Each row was made from one small tree. The marks that hang from a mark follow it in brackets, in the order of their numbers. Every link used is in the known rows. Write each row's tree.
Known rows:
J386(J606(J260 J790)): [-0.81  3.22  0.41  3.66  1.96 -2.15 -1.38 -3.13  0.20  3.52 -1.33 -2.97
  1.52 -1.29  1.13  4.01 -3.09  1.44 -1.37  1.16  3.87  3.76  0.30  1.13]
J386(J190(J260(J606(J790(J197))))): [-0.33  3.02  2.44  1.88  2.63 -4.48 -2.23 -1.52 -2.02  4.06  1.39 -0.60
  0.03 -3.51  0.95  0.62 -4.38  0.40 -1.22  0.64  0.93  3.06 -1.68  0.81]
J606(J260): [ 0.76  4.47  2.07  3.26  0.95 -0.80 -2.31 -2.63  1.45  2.15  0.37 -1.70
  1.58  0.22  1.53  2.24 -0.76  2.74 -1.65  0.43  3.51  2.28 -1.40  1.42]
J790(J190 J606(J260(J197(J386)))): [-2.78  4.56  5.67  5.34 -3.21 -4.05 -0.83 -0.48  1.07  2.73  5.12  2.41
 -0.99 -3.62  1.80  0.54 -0.38  0.27 -1.65  1.34  1.15  0.37 -5.90 -0.38]
J190(J386): [ 0.38  4.55  1.04  1.42  2.18 -0.72 -2.82 -1.44  3.15  2.03  0.70 -1.40
  0.51 -0.42  0.54  0.99 -2.25  2.30 -3.41  0.64  0.87  0.83 -1.89  1.03]
J673(J386(J190(J260)) J790(J606)): [-1.05  1.34  4.01  0.22  2.22 -0.54  1.66 -1.94  1.50  2.40 -0.12 -2.45
  0.18 -1.68  3.39  0.63 -6.86  0.45  0.01 -0.80  0.11  1.65 -2.82  2.95]
J112(J463): [ 1.98  3.47  2.40  2.96  1.26 -1.19 -3.23 -0.76  2.53  1.48 -1.36 -2.33
  1.24 -0.09  1.16  1.96  0.90  0.46 -3.77  0.16  1.93  0.15 -0.03  1.32]
J790(J190 J197(J386(J606(J260)))): [-0.92  2.07  3.80  3.86 -0.29 -3.55 -0.53 -2.70  3.33  3.08  3.29  1.24
 -0.27 -3.30  2.49  1.85 -1.97 -0.14 -0.83  1.11  1.44  1.33 -5.41  0.43]
J197(J260(J606) J386): [-0.22  3.32  2.53  0.44 -2.79 -1.57 -3.48  0.10  4.79  2.35  2.58  3.38
  0.98 -0.55  1.57  0.93 -0.37  2.33 -1.59 -1.37  0.21  0.54 -4.33 -1.75]
J190(J260(J606(J790(J197))) J386): [-1.82  4.03  1.20  1.71  3.46 -3.61 -2.91 -0.85 -1.24  3.08  1.49 -1.23
 -0.98 -3.53  0.89  0.24 -4.04  1.12 -2.26  0.12 -0.13  2.12 -1.93  0.10]
J606(J260 J790(J190 J197(J386))): [-2.17  2.53  3.66  4.66 -0.26 -3.45 -0.64 -1.46 -0.26  2.57  2.97  1.04
 -0.20 -4.18  2.10  2.70 -0.08  1.78 -0.29  2.01  2.37  3.83 -4.53  1.60]
J673(J112 J260 J386): [-0.34  3.50  1.88  0.35  3.52  3.25 -0.97 -2.14  3.96  0.33 -3.22 -0.55
  0.82  1.90  3.35  1.13 -2.53  1.60  1.09 -2.06  4.32  0.63 -4.08  3.14]
J260(J197(J386 J790)): [-1.29  3.95  2.13 -0.05 -3.19 -1.88 -2.15  0.53  3.29  0.81  2.58  3.50
  1.01 -1.05 -0.79  0.60 -1.95  2.84 -1.32  0.71  1.09  2.03 -5.09 -0.87]
J197(J260 J386): [ 0.18  2.11  2.60  0.39 -2.61 -0.91 -2.42 -0.74  5.84  1.54  2.48  2.31
  1.57 -0.52  1.10  1.64 -0.37  3.25 -0.72 -0.39  0.60  2.13 -4.78 -0.50]
J386(J606(J260(J197(J790(J190))))): [-2.08  3.31  2.91  3.30 -2.08 -4.21 -0.61 -1.30  1.33  2.94  1.94  0.53
  1.00 -2.44  1.01  0.80 -3.39  0.50 -1.92  2.05  2.32  2.58 -4.30 -0.40]
J606(J260 J790(J197(J386(J190)))): [-1.26  2.46  2.61  3.22  1.21 -3.19 -0.71 -3.45 -0.79  3.62  2.01  0.90
  1.02 -3.44  0.67  3.35 -2.98  2.12  1.00  1.47  2.54  4.79 -2.23  1.12]
J673(J260(J606)): [ 0.89  5.58  1.20  1.01  1.10 -0.22 -3.82 -0.21  2.36  1.67 -0.59  0.04
  0.47  1.77  1.99  0.04 -1.03  0.72 -1.19 -1.51  2.80 -0.07 -2.52  0.88]
J190(J260(J197) J386): [-0.95  5.23  2.12  1.00  1.55 -2.32 -2.31 -1.47  1.54  2.12  2.30 -0.08
  0.11 -2.00 -0.48 -1.23 -5.40  2.16 -2.87 -0.32  0.59  0.98 -2.41 -1.16]
J790(J190 J197): [ 1.14  3.22  4.00  3.40  0.41 -2.87 -2.39 -0.62  1.94  1.53  2.55 -0.22
 -0.63 -3.08  2.20  0.32  0.75  0.61 -2.12  2.98  1.78  1.05 -5.97  2.80]
J386(J190(J260(J197(J790)))): [-0.63  3.02  2.75 -0.35 -0.62 -3.59 -0.82 -1.50  0.98  2.72  2.29  0.92
  2.01 -1.75 -1.07 -0.73 -5.88  1.97 -1.12  0.40  0.36  3.26 -3.38 -0.58]
J197(J260(J606)): [ 0.57  3.81  2.32  1.40 -1.61 -1.78 -4.26 -0.16  3.29  2.40  1.11  0.94
  1.23 -0.49  1.90  0.59 -0.08  1.92 -2.25 -0.09  1.43  0.94 -3.38 -0.38]
J190(J260(J197(J386) J606(J790))): [-2.66  5.02  1.86  1.03 -0.81 -3.48 -2.73  0.38 -0.58  3.13  2.44  2.76
 -0.31 -2.76  0.00  0.18 -4.01  1.95 -1.93 -1.52  0.88  1.76 -2.15 -2.08]
J673(J112 J260(J606) J386 J790): [-0.95  4.70  1.51 -1.51  3.11  3.58 -0.86 -0.70  2.11  0.25 -4.72 -0.56
  0.46  2.12  5.77  0.57 -3.97  1.23  0.93 -3.37  4.59  0.46 -3.82  3.32]
J260(J197(J790) J606): [-0.86  5.69  1.83  0.99 -2.16 -2.92 -3.99  1.30  0.68  1.85  1.23  2.02
  0.41 -0.97  0.05 -0.45 -1.68  1.63 -2.98  0.95  1.89  0.95 -3.58 -0.97]
J190(J260(J197) J386(J606)): [-1.11  4.43  1.39  0.73  1.93 -3.03 -1.85 -2.48  2.87  3.09  1.72 -0.69
 -0.16 -2.18 -0.62 -0.68 -7.50  0.56 -3.10 -0.42  0.25  0.61 -1.98 -1.74]

Which tree is each row?
[-1.85  3.94  3.25  3.00 -0.18 -4.15 -1.20 -0.11 -1.34  2.63  2.37 -0.11
  0.16 -3.97  0.58 -0.10 -3.04  1.64 -2.31  1.58  1.92  3.16 -3.42  0.64] -> J606(J790(J190(J260(J197))))
[-1.04  6.52  2.09  0.48 -1.31 -1.14 -3.67  0.35  2.56  1.61  1.54  4.45
 -0.54  0.15  0.87 -0.72 -2.43  1.06 -0.54 -2.28  2.55 -0.66 -4.22 -1.71] -> J673(J260(J197(J386) J606))
[-0.89  0.50  3.10  1.33 -1.14 -3.32 -1.35 -1.88  1.94  2.84  2.88  2.44
  1.22 -4.25  0.31  2.62 -2.28  2.45  1.26  1.67  1.00  4.93 -4.45  0.34] -> J606(J790(J197(J260 J386(J190))))
[-0.73 -0.53  1.93 -1.33 -3.01 -2.89 -0.04 -1.93  6.74  3.44  2.32  2.41
  2.93 -1.10 -0.21  2.10 -4.82  1.44 -0.03 -0.15 -1.25  3.56 -4.51 -1.61] -> J197(J260 J386(J190 J606) J790)
[-2.04  3.07  0.64  4.09  3.61 -2.98 -1.44 -3.71 -0.26  3.20  0.14 -2.65
 -0.16 -3.68  0.70  3.16 -4.54  0.84 -1.17  2.10  2.53  3.67 -0.87  0.91] -> J190(J386(J606(J260 J790(J197))))
[ 1.79  3.48  2.31 -0.04  1.65  0.92 -1.77 -1.73  1.31 -0.13 -2.28 -1.97
  0.84 -1.30  3.99  1.45 -1.46  1.77 -0.31  0.75  4.51  2.85 -5.57  4.59] -> J673(J112 J790(J197))
[-1.44  3.21  3.66  1.50 -2.10 -3.58 -1.19  0.48  1.27  1.21  3.13 -0.38
  0.18 -2.19 -0.37 -0.80 -3.01  0.62 -1.53  0.90 -0.43  1.52 -5.27 -0.06] -> J190(J260(J197(J790(J606))))
[ 1.35  1.00  3.58  0.87 -0.03  0.08 -1.75 -1.41  2.37 -0.76 -3.01 -2.02
  1.76 -2.08  4.18  1.80  0.27  0.92 -0.20 -0.20  3.41  2.69 -4.33  3.33] -> J673(J112(J463) J790(J197(J260)))
[-1.99  3.39  5.04  6.17  1.23 -4.16 -0.88 -1.74  0.49  2.67  4.03 -1.37
 -1.80 -4.37  2.69  0.58 -0.56 -0.60 -2.10  2.80  0.08  0.73 -5.71  2.04] -> J790(J190(J386) J197 J606(J260))
[-1.37  2.99  3.71  1.18 -1.54 -4.26 -0.48 -1.19  4.04  3.30  3.85  2.47
 -0.29 -3.04  0.66 -0.66 -5.11  0.09 -2.33 -0.67 -0.36  0.21 -5.16 -2.05] -> J790(J190(J260(J197(J386(J606)))))
[-0.17  3.18  1.53  1.98  0.07 -1.37 -1.23 -3.29  4.43  3.19  1.09  0.14
  1.35 -0.14  1.21  2.88 -3.23  1.46 -1.35 -0.96  2.19  1.45 -2.01 -0.65] -> J197(J386(J606(J260)))
[-2.56  5.20  1.39 -0.33 -0.03 -3.56 -2.58  0.37  0.73  2.38  2.57  1.32
  0.13 -1.62 -0.37 -1.95 -5.52  1.68 -3.37 -0.95 -1.22  0.99 -3.01 -2.52] -> J190(J260(J197(J790) J606) J386)
[-1.28  6.69  1.29  2.90 -0.22 -3.10 -4.44  0.48 -2.19  2.72  0.41  0.93
 -0.46 -2.39  0.39  0.92 -1.72  1.51 -2.99  1.43  3.51  1.63 -1.33 -0.27] -> J260(J197 J606(J790))
[ 0.12  3.85  2.42 -2.17  1.52  0.51 -0.85 -1.73  1.84  1.45 -1.56  2.13
  0.55 -0.42  4.23  0.53 -4.23  0.45  1.91 -2.76  3.17  1.85 -5.85  2.32] -> J673(J112 J260(J606) J790(J197(J386(J190))))
[-2.92  3.46  2.95  1.13 -0.56 -3.74 -0.93  0.08  1.46  1.59  3.54 -0.42
 -0.45 -2.65 -0.98 -1.08 -4.67  0.73 -2.42  0.57 -1.96  1.23 -4.60 -0.92] -> J190(J260(J197(J790(J606))) J386)
[-2.08  1.60  3.50  0.18 -5.06 -3.46 -1.64  2.00  4.90  2.22  4.05  4.21
  1.33 -1.55  1.90  0.46  0.28  1.87 -1.85 -0.33 -1.59  1.76 -6.97 -1.76] -> J197(J260(J606) J386 J790(J190))
[-0.54 -0.46  3.42 -0.70  1.86  0.49  0.82 -3.98  3.80  1.77 -2.54 -0.46
  1.38 -2.80  4.55  1.82 -6.81  0.67  2.18  0.19  3.12  3.26 -5.55  3.03] -> J673(J112 J386(J190 J606) J790(J197(J260)))
[-0.10  1.24  1.21 -1.09 -0.91 -2.49 -0.19 -1.79  5.14  3.65  1.49  1.33
  2.22 -0.45 -0.35  2.16 -4.95  0.82 -1.27  0.11 -0.74  2.38 -3.21 -0.65] -> J197(J386(J190 J606) J790)
[-1.16  3.03  3.04  0.56  1.79  2.37  0.05 -0.36  2.86 -0.10 -1.97 -2.12
 -0.73  0.73  4.18  0.91 -3.35  0.41  1.54 -0.88  2.79  0.82 -4.25  4.14] -> J673(J260 J386 J790(J606))
[-1.00  3.00  2.36 -0.94  2.54 -0.21  0.84 -1.38  2.01  1.56 -0.76 -2.62
  1.19 -1.44  4.13 -0.19 -4.74  1.99 -2.69 -1.51  0.65  2.32 -4.73  2.76] -> J673(J112 J790(J190(J260 J386)))
[ 0.45  1.57  3.10  0.13 -2.03 -1.93 -1.45 -2.05  5.18  3.09  2.85  2.67
  2.35 -1.12  0.70  1.62 -2.47  2.72 -0.37 -0.20  0.10  2.69 -4.02 -0.76] -> J197(J260 J386(J190))
[-1.49  2.83  1.95  4.76  1.17 -3.48 -0.55 -2.55 -0.11  4.08  0.13 -2.20
  1.05 -2.59  2.24  3.37 -2.27  0.64 -2.16  1.96  3.06  3.43 -1.24  1.49] -> J386(J606(J260 J790(J190)))
[-2.42  1.58  1.36  4.28  4.56 -0.14  0.00 -3.58  0.32  2.82 -5.20 -3.66
  1.65 -1.18  3.22  4.67 -3.09 -0.30 -1.17 -0.96  4.24  2.01  1.77  1.94] -> J673(J112(J463) J386(J606(J260 J790)))
[-2.25  1.00  2.46  3.91  3.52 -1.25  0.14 -1.42  1.60  2.69 -4.00 -2.85
  0.51 -2.49  3.66  3.44 -1.76 -1.80 -2.76  0.22  2.46  0.70 -0.88  2.50] -> J673(J112(J463) J386(J606(J790(J190))))
[-4.07  4.54  3.45  3.83  2.32 -1.30 -1.59  0.71 -1.77  1.64 -3.45  1.21
 -0.83 -2.09  3.79  0.54 -1.48 -1.46 -1.19 -1.54  4.07 -0.34 -2.09  1.00] -> J673(J112(J463) J260(J197 J606(J790(J190))) J386)
[-1.49  1.28  5.00  2.43  2.58 -2.54  0.85 -0.71  0.52  0.94 -0.44 -4.06
 -0.93 -4.34  4.57 -0.28 -2.17 -2.30 -2.62 -0.54 -0.93  0.14 -5.26  3.43] -> J673(J112(J463) J790(J190(J260 J386) J197 J606))
[ 0.93  3.03  1.97  2.72  2.03 -2.50 -1.02 -4.74  1.96  4.63 -0.05 -1.74
  2.22 -0.71  1.13  2.60 -5.07  0.62 -1.44  0.52  2.71  2.47 -0.28  0.55] -> J386(J190 J606(J260))
[-2.04  4.48  0.27  1.08  2.99 -2.84 -2.59 -0.44 -0.50  3.58  0.68 -1.64
  0.16 -1.65  0.68  0.65 -4.33  1.72 -3.44 -0.94 -0.51  1.96 -0.03 -0.53] -> J190(J260(J606(J790)) J386)
[-1.04  4.02  3.41  2.38 -2.77 -3.02 -2.25  1.09  1.36  0.94  2.41  0.24
  0.01 -2.01 -0.43  0.29 -0.88  0.41 -1.99  2.51  0.96  1.15 -5.21  0.63] -> J260(J197(J790(J606)))
[-0.68  2.67  3.73  2.14  2.35 -3.43 -1.16 -1.52  2.13  2.14  3.63 -1.13
 -0.95 -3.66  1.48 -1.11 -3.18  0.84 -2.47  1.05 -1.03  1.16 -5.36  1.25] -> J790(J190(J260 J386) J197)
[-1.16  3.48 -0.65  1.91  3.00 -2.12 -2.01 -1.97  1.61  3.37 -0.72 -2.86
  0.29 -1.79  0.05  2.94 -4.56  0.93 -3.11  1.31  1.01  2.59  0.08  0.62] -> J190(J386(J606(J790)))
[-0.72  2.24  4.03  2.91 -2.14 -3.34 -0.73  1.36  2.49  1.73  2.83 -1.17
  0.17 -1.82  1.68  0.78  1.00 -0.16 -2.79  2.76 -0.87  1.10 -6.29  2.24] -> J197(J790(J190 J606))
